What can hang from each mark
k_961: k_159 k_406
k_83: k_684 k_805
k_902: k_257
k_805: k_83 k_159
k_406: k_961
k_159: k_257 k_805 k_961
k_928: k_257
k_257: k_902
k_684: k_83

Known rows, with every way that one mark hangs from another
{k_961 {k_159 {k_257 k_902} {k_805 {k_83 k_684}}} k_406}: [-15.6   0.2  -8.9  22.1 -20.9   4.3 -10.7 -11.3 -76.1 -51.8  20.6  -8.5
   6.7  40.3 -23.9  11.4  -6.7  65.3  62.4]
{k_159 {k_257 k_902} {k_805 k_83} {k_961 k_406}}: [-12.6  -9.9   1.4  -4.1 -38.4   5.8  -3.5 -19.3 -51.8 -30.7   0.7 -12.2
  45.1  23.4 -21.0   6.8  -4.2  65.8  42.8]
{k_684 {k_83 {k_805 {k_159 {k_257 k_902} k_961}}}}: [ 17.1  20.6  -0.1   4.1 -45.8  54.6  15.2 -28.6 -63.6  10.5   6.7 -21.5
   5.3  42.9   3.0   0.9 -31.0  61.1  45.5]
{k_684 k_83}: [  9.9  17.3  14.7  -1.8 -18.7  30.4   8.3 -22.1 -18.1 -11.2  -8.1  -5.9
  -1.6  39.4   3.4  13.3 -10.7  12.6  22.8]
{k_684 {k_83 {k_805 {k_159 {k_257 k_902} {k_961 k_406}}}}}: [ 14.5  12.1   9.7   2.7 -51.3  48.6  -1.3 -52.9 -85.3   3.3   7.4 -20.6
  19.0  27.5  -7.7   1.7 -17.5  73.7  60.8]
{k_805 k_83 {k_159 k_257 k_961}}: [ 23.3  21.5   8.4  -5.3 -24.6  21.2   6.5 -30.8 -39.9   0.5  -2.8  -8.7
  27.8  41.0  -9.0  -8.3 -21.8  45.2  18.8]
{k_928 k_257}: [ 15.3  14.7   0.8  -3.0   2.5  16.8  31.7   0.6 -22.0 -18.8  -2.0   0.6
  15.3  20.3  -2.6 -17.3  -2.2  28.3  13.8]
{k_902 k_257}: [ 25.9  14.7  -1.9  -1.1   0.5   7.8  29.4 -24.0 -24.1 -11.8   1.4   6.8
  13.1  15.5  -8.7 -16.1   6.2  19.3  25.4]
{k_406 {k_961 {k_159 {k_257 k_902} {k_805 k_83}}}}: [-13.0  -3.4  -2.6  -6.4  -9.2   0.9   9.3   3.7 -57.2 -26.8  42.0   2.9
   0.0  24.0 -11.3   2.4 -16.7  66.2  42.3]
{k_83 k_805}: [  6.6  17.8   1.1  -9.9 -19.9  33.9   7.6 -18.4 -26.0  -0.8  -7.4  -8.1
   7.4  37.4  -2.4  11.5 -14.2  -1.5  39.8]
{k_684 {k_83 {k_805 {k_159 k_257}}}}: [ 26.4  34.5  10.4   3.7 -35.0  36.5   3.9 -21.3 -46.5   9.8   1.5  -9.0
 -10.0  54.9  -4.8   1.1 -34.9  35.6  35.5]
{k_159 {k_257 k_902} k_805 k_961}: [ -4.8  -7.2   1.3  -9.2 -21.7   3.7  23.1   4.9 -35.3 -15.4  -2.5 -10.0
  35.6  23.6  -2.1  -3.3 -13.3  36.0  20.5]
{k_406 {k_961 {k_159 {k_257 k_902} k_805}}}: [ -7.3  -8.2   7.1 -13.1   1.9  -6.4  19.4   5.3 -61.6 -18.3  40.6   5.0
   4.8   8.6  -2.5  -7.2 -12.5  49.1  35.9]
{k_83 k_684 {k_805 {k_159 {k_257 k_902} {k_961 k_406}}}}: [ 14.8  16.4  -0.2  12.6 -43.7  53.2  -2.4 -52.4 -86.1  -0.2   4.8 -20.9
  27.0  27.7 -10.9   3.8 -12.8  61.8  72.2]
{k_83 k_684 {k_805 {k_159 k_961}}}: [ 22.0  25.9 -11.3  -2.7 -31.4  54.8  -6.5 -53.9 -59.9  15.6  -5.6 -20.3
  12.5  51.9  10.8  22.9 -26.8   6.9  57.8]
{k_805 k_159}: [ 28.4  21.7   4.4 -18.9  -6.4   4.1  16.8 -16.1 -36.3  17.4  -3.2 -12.0
  15.3  29.9   3.3  -7.7 -10.1   4.5  12.7]
{k_684 {k_83 {k_805 {k_159 {k_257 k_902}}}}}: [ 18.3  28.3  -0.5   8.4 -40.0  43.2  18.9  -5.5 -53.8  10.7   9.7 -18.7
 -10.2  46.3  -4.4  -4.4 -29.3  57.7  40.0]
{k_159 {k_257 k_902} k_805 {k_961 k_406}}: [ -6.2 -14.1  11.1 -10.3 -26.5  -2.0   7.7 -18.1 -56.6 -22.1  -2.3  -9.6
  49.3   7.6 -12.7  -2.2   0.3  48.8  37.1]
{k_684 {k_83 {k_805 k_159}}}: [ 23.3  30.6  -2.6  -8.2 -32.6  37.7  -1.9 -30.8 -48.4  18.7   0.1 -17.5
 -11.6  55.5   6.5  15.8 -30.3  13.9  40.8]
{k_684 {k_83 {k_805 {k_159 k_257 k_961}}}}: [ 24.5  26.8  10.9  -1.2 -39.8  47.5  -0.1 -45.2 -57.1  10.3  -1.9 -12.4
   5.6  51.1   3.4   6.7 -36.0  39.2  41.3]
{k_159 k_257}: [ 12.0  17.4  23.8   0.0  -7.9  13.4  22.5  -3.8 -14.3 -15.6  -7.3   4.1
  18.1  25.6 -12.6 -14.8  -8.1  21.1  10.7]

Rows
[ 23.0  19.3  20.1  -2.2 -45.4  42.0 -15.8 -67.7 -78.5   3.7  -0.5 -11.6
  19.3  35.1  -7.7   8.0 -23.4  51.7  56.8] : {k_684 {k_83 {k_805 {k_159 k_257 {k_961 k_406}}}}}
[ 15.9   8.4   7.4  -7.0 -39.4  33.4   8.0 -44.5 -83.3   8.1   6.0 -19.1
  37.2  12.8 -12.4 -11.2  -9.2  60.9  55.5] : {k_83 {k_805 {k_159 {k_257 k_902} {k_961 k_406}}}}
[  0.9   1.1   7.8  -8.1   7.5 -24.7  12.4   5.2 -49.4 -28.6  10.2   4.4
   7.9  34.2  -6.1  -8.5 -17.1  12.2  17.4] : {k_961 {k_159 k_257 k_805}}
[ 21.3  18.5  -5.7 -16.4 -23.6  22.9   1.7 -40.8 -41.9   9.2  -4.5 -17.4
  26.2  40.7   2.4   7.9 -16.7  25.1  24.7] : {k_805 k_83 {k_159 k_961}}
[ 24.0  14.0  17.8 -11.9 -32.7  25.8  -7.4 -59.1 -76.4   8.0  -2.3 -10.3
  36.9  20.9 -12.0  -5.4 -14.8  39.5  51.1] : {k_83 {k_805 {k_159 k_257 {k_961 k_406}}}}
[ 29.5  17.4  17.5 -12.5 -13.6  13.1  18.2 -30.5 -45.3   8.5  -5.5  -6.7
  32.0  25.0  -1.4 -17.6 -17.2  27.8  12.3] : {k_805 {k_159 k_257 k_961}}
[ 16.3  32.6 -10.3  22.6 -30.9  37.5  14.9  -0.4 -40.1  -7.8   8.2 -16.8
   2.4  50.1 -15.4  -3.8 -18.1  65.6  34.8] : {k_805 {k_83 k_684} {k_159 {k_257 k_902}}}
[  1.7  -1.6  18.0 -18.6   8.3 -12.7   4.6 -10.4 -55.2 -18.4  32.3  15.0
   5.7  17.2  -2.1  -1.5 -17.0  26.9  32.6] : {k_406 {k_961 {k_159 k_257 k_805}}}
[ -3.9  15.5 -17.7   4.5 -24.7  16.2 -14.1  -6.2 -18.1 -24.4  -7.9 -10.0
   4.0  66.0  -5.9  36.1 -19.2   7.9  40.2] : {k_159 {k_805 {k_83 k_684}}}
[ 26.0  37.8   0.6  13.0 -27.0  41.9   2.1 -21.5 -48.4   6.8  -0.5  -8.7
  -1.8  54.9  -7.7   2.2 -30.5  23.6  46.2] : {k_83 k_684 {k_805 {k_159 k_257}}}
[ -4.5   5.5  -1.9  -1.4  -3.8 -16.4   0.7   5.1 -44.2 -37.4  12.1   2.4
   2.2  50.2 -14.4   0.8 -22.2  29.0  25.1] : {k_961 {k_159 k_257 {k_805 k_83}}}
[ 13.7   8.3   7.3  -1.8 -37.0  22.1   5.8 -38.7 -69.0  -6.7   5.7 -18.0
  40.7  16.2 -19.2 -12.0  -2.8  79.9  39.2] : {k_805 k_83 {k_159 {k_257 k_902} {k_961 k_406}}}
[ 16.9  15.6  -3.0  -5.7 -33.3  39.4  24.4 -20.7 -61.9  15.2   5.2 -19.5
  22.8  29.2  -1.3 -12.4 -24.1  48.0  39.1] : {k_83 {k_805 {k_159 {k_257 k_902} k_961}}}
[ 25.1  29.4   7.5  -1.8 -19.3  10.4  10.1  -7.9 -29.5  -0.7   0.7  -5.6
  12.6  44.2 -16.2 -13.5 -20.4  41.5  14.6] : {k_805 k_83 {k_159 k_257}}
[ -1.4  19.8  -5.3  15.3 -26.0  14.7  -9.3   3.3 -16.8 -32.9  -6.6  -1.9
   5.7  66.2 -16.6  21.0 -25.0  27.7  34.7] : {k_159 k_257 {k_805 {k_83 k_684}}}
[-14.8  -7.7  -2.4   2.8 -16.3 -15.4   0.4  -3.2 -72.4 -44.1  21.2  -7.1
  16.6  26.2 -24.8  -3.3  -3.3  63.8  45.1] : {k_961 {k_159 {k_257 k_902} {k_805 k_83}} k_406}
[ 15.2  23.4 -10.2  19.2 -35.9  48.2  11.9 -23.4 -50.5  -7.2   4.7 -19.4
  17.3  46.6  -7.8   0.8 -20.2  68.3  40.0] : {k_805 {k_83 k_684} {k_159 {k_257 k_902} k_961}}
[-13.6   4.7  -8.6  12.8 -14.5  21.9  -2.0  -3.9 -61.0 -34.2  42.3   2.1
  -9.9  38.7  -9.4  17.3 -20.1  67.5  59.9] : {k_406 {k_961 {k_159 {k_257 k_902} {k_805 {k_83 k_684}}}}}
[ 15.3  15.7  -3.2  -0.5 -30.8  28.5  22.1 -15.2 -46.8   0.8   5.6 -19.0
  26.2  32.3  -8.8 -13.6 -17.4  67.4  23.2] : {k_805 k_83 {k_159 {k_257 k_902} k_961}}
[ -0.3  -6.5  17.8  -9.4   1.7 -30.0  -4.4 -17.8 -70.6 -35.3  10.3   4.4
  22.2  18.7 -16.4  -7.4  -4.1  25.3  33.7] : {k_961 {k_159 k_257 k_805} k_406}
[ -2.0  -2.2  20.0   5.4  -2.3   4.8  20.9 -19.7 -72.9 -35.1  18.5  -2.3
  18.9  -1.1 -19.6 -24.8  10.7  57.8  39.3] : {k_961 {k_159 {k_257 k_902}} k_406}
[  1.0   1.8  19.9  -3.2   4.7  21.4  30.5 -11.9 -57.8 -17.8  40.3   6.9
   2.2  -1.9  -5.3 -18.3  -3.2  60.0  36.4] : {k_406 {k_961 {k_159 {k_257 k_902}}}}
[ -4.8  -0.4 -10.4 -18.9 -25.7   6.4  -7.8 -21.0 -25.7 -15.0 -10.6 -11.7
  29.1  47.9   0.7  26.9 -18.5  10.1  29.1] : {k_159 {k_805 k_83} k_961}
[ -4.7   2.8   8.3 -11.6  -3.0  -5.7  -6.8 -10.8 -50.7 -27.2  33.9  12.3
   0.3  32.3 -10.7   7.6 -22.1  44.1  38.6] : {k_406 {k_961 {k_159 k_257 {k_805 k_83}}}}
